Known rows, with every step that occurs
R -> F -> K: [-31 -41 -45 -54 -67  30   9 -15 -35   3 -80   8  13  11 -34 -33  16 -81
  47 -33 -23  27]
C -> K -> F -> A: [-40 -48 -46 -72 -49 -20  77   0  -3  -6 -20 -31  23  -6 -62 -69  -5 -19
  77 -31  53  -9]
A -> F -> K -> C: [ 19 -52 -31 -54 -64  -9  44   0  37 -16 -67  -7  16  -6 -33 -42   4 -31
  62  24 -15  -7]
A -> C -> K: [-27 -58 -43 -68 -14  19  12   2  45 -10 -63 -42 -18  -9 -52 -15  15 -46
  63  49  51   5]
R -> F -> D: [-18 -48 -42 -56 -58  10   2 -15 -32   0 -62  33   2  25 -19 -26   9 -82
  81 -50  12  20]
D -> F -> K -> C: [ 15 -53 -22 -99 -42 -23  73 -11  21  -6   3   8  30  11 -30 -35  15 -44
  67  33 -27  10]
K -> F -> A: [-18 -59 -24 -62 -36 -46  70 -13 -26 -22 -12 -12  37  24 -37 -68   4   5
  79 -46   5  -9]
V -> K -> C -> A -> F: [-11 -35 -31 -64  41   4  39 -26   7 -48 -49 -31  39  61 -59 -83   4  17
  55  11  14 -21]
F -> R: [ -2 -27 -31 -43 -38  11  27   1 -20   3 -20  13 -24  17 -29 -82   3 -29
  30 -28  11  21]
A -> V -> K -> F: [ 16 -38   9 -89  39  18  64  18  38 -38 -33 -46   7  23 -38 -93  38  -9
  61  -6  -5  -2]
A -> C: [ -9 -65 -32 -58  -1  10  -3  -5  37 -22 -62 -28 -16  15 -34  -4  24 -36
  56  48  15   2]
V -> K -> C -> A: [-20 -31 -33 -66  52  14  34 -26  -7 -45 -30 -26  37  68 -62 -79   7  16
  48   5  14 -18]
K -> C -> A -> F: [ -2 -67 -25 -35 -13 -37  36 -41   7 -47 -49   9  23  34 -57 -31   7  26
  58  49  27 -16]
K -> C: [ -9 -65 -12 -45  -9 -11  31 -10  -1 -46  -6  37  12  26 -33 -17  17  10
  45  24   8 -18]
D -> F: [ 12 -72 -29 -91 -25 -46  63 -12  36 -20 -20  -9  16  32 -21 -24  11 -39
  64  26 -19 -20]
K -> C -> A: [-15 -61 -26 -37   2 -24  27 -41 -15 -42 -24  17  21  44 -61 -24  12  25
  46  41  27 -11]
D -> F -> R: [ 19 -50 -20 -85 -41 -35  72 -11  17  -3  -7   7   2  20 -19 -67   7 -38
  61   6  -8  15]
F -> D: [ 10 -38 -50 -69 -35   2   9   8  -5  11  -2  18 -10  31 -22 -25   0 -70
  82 -30  24   1]
D -> F -> K -> C -> A -> V: [ 20 -50 -14 -99 -30 -20  76 -22  27  -3  -8  -6  27  14 -42 -48  25 -35
  71  48 -20  22]
D -> F -> A -> C: [-12 -72 -26 -84 -25 -30  54 -32  34   1 -25 -19  20  30 -23 -51  21 -24
  92  25 -10  11]
K -> C -> A -> V: [ -4 -60  -5 -43  14 -11  34 -34   4 -42 -26  11  11  34 -60 -38  30  27
  51  51  25   1]
C -> K -> F -> A -> V: [-33 -49 -31 -77 -41 -11  82   5  10  -5 -21 -35  16 -14 -62 -79   6 -16
  80 -24  52   0]
V -> K: [-18 -29 -46 -75  39  26  25   3   7 -31 -39 -44  20  61 -42 -74   4 -22
  40 -22  -7 -30]
C -> A -> V -> K: [ -8 -37 -35 -59  42  11  24 -34  13 -19 -67 -63   7  59 -76 -76  24  -2
  45  28  17  -1]

Rows
[ -3 -28 -29 -61 -26  28  31 -17 -11   2 -20  -3  15  11 -64 -49  24 -26
  44  30  -5  29]
F -> K -> C -> A -> V
[-17 -61 -18 -65 -29 -39  62 -16 -11 -22 -24 -22  30  14 -37 -61  13   2
  89 -21  15   5]
K -> F -> A -> C
[  0 -38 -27 -65  38  -5  43 -32   7 -28 -60 -64  18  54 -77 -81  22   4
  54  21  21  -1]
C -> A -> V -> K -> F
[ 24 -31   7 -95  33  21  62  20  34 -26 -22 -37   5  23 -35 -95  35 -22
  76 -16   4   8]
A -> V -> K -> F -> D
[ -3 -59   0 -92  -1 -16  80 -26  36  -8  -6 -12  30  35 -25 -90  32  -1
  92  11 -18  13]
D -> F -> A -> V -> K -> C
[-11 -29 -43 -57 -34  19  27 -21 -24   2 -18   1  23  19 -65 -40  12 -29
  41  23  -3  20]
F -> K -> C -> A
[ -33  -41   -8  -54   18   39   37  -17    9   -3  -21  -20   14   40
  -37 -114   38   18   73  -24   -5   18]
F -> A -> V -> K -> C
[-33 -41 -37 -47 -57  21  14 -35 -45  -7 -72  21  24  15 -49 -36  18 -54
  52 -13  -8  34]
R -> F -> K -> C -> A
[ -1 -62 -61 -36 -22 -41  22 -44  16 -23 -99 -49  14  47 -67 -38  -7  -7
  54  36  21 -25]
C -> A -> F
[-65 -59 -39 -41 -51  25   6 -37 -21   4 -93  -3   9  13 -37 -53  22 -44
  80 -30  18  35]
R -> F -> A -> C -> K
[ -3 -27 -34 -71  35   6  38 -23   3 -36 -37 -21  37  59 -56 -85   1   5
  71   1  23 -12]
V -> K -> C -> A -> F -> D
[-45 -58 -40 -41 -15  18   2 -28   4   8 -45 -23   2  32 -34 -58  23  -9
  75  -1   8  17]
F -> A -> C
[-20 -68 -31 -89 -31 -25  63 -28  37   7 -26 -26  19  18 -31 -57  18 -29
  96  25   7  14]
D -> F -> A -> C -> K
[ -21  -32  -28  -85   30    3   58   -9   -5  -32  -31  -52   44   47
  -46 -104    8    1   78  -39    5   -7]
V -> K -> F -> A -> C
[  9 -39  14 -76  49  40  45  10  43 -39 -27 -23   0  28 -37 -85  45   4
  52  16  -5   3]
A -> V -> K -> C
[ -6 -58  -3 -66 -24 -33  77  -6  -7 -22 -13 -19  28  14 -36 -81  22   8
  84 -36   4   4]
K -> F -> A -> V
[-25 -41 -22 -51 -50  30  19 -31 -32  -6 -74  16  17   8 -48 -45  30 -51
  55  -6  -9  43]
R -> F -> K -> C -> A -> V
[-16 -33 -23 -72  44  22  37  -5   3 -47 -19 -12  31  55 -43 -73  11   7
  47  -6   1 -23]
V -> K -> C
[ -4 -30 -30 -90  30  -9  63   5  -3 -46 -27 -45  42  48 -44 -85   0 -10
  57 -37   0 -28]
V -> K -> F
[-14 -47 -28 -75 -27   0  44   4  28 -13 -48 -36 -11 -23 -53 -43  12 -37
  74  28  61  24]
A -> C -> K -> F -> R
[ 30 -56 -43 -58 -58 -27  31   6  44  -8 -64  -5  -2  13 -17 -36  -8 -53
  91  -4  13 -17]
A -> F -> D
[-57 -54 -48 -49 -25  25  14 -23  10  17 -46 -34   2  15 -48 -65  18 -15
  81   0  33  20]
F -> A -> C -> K
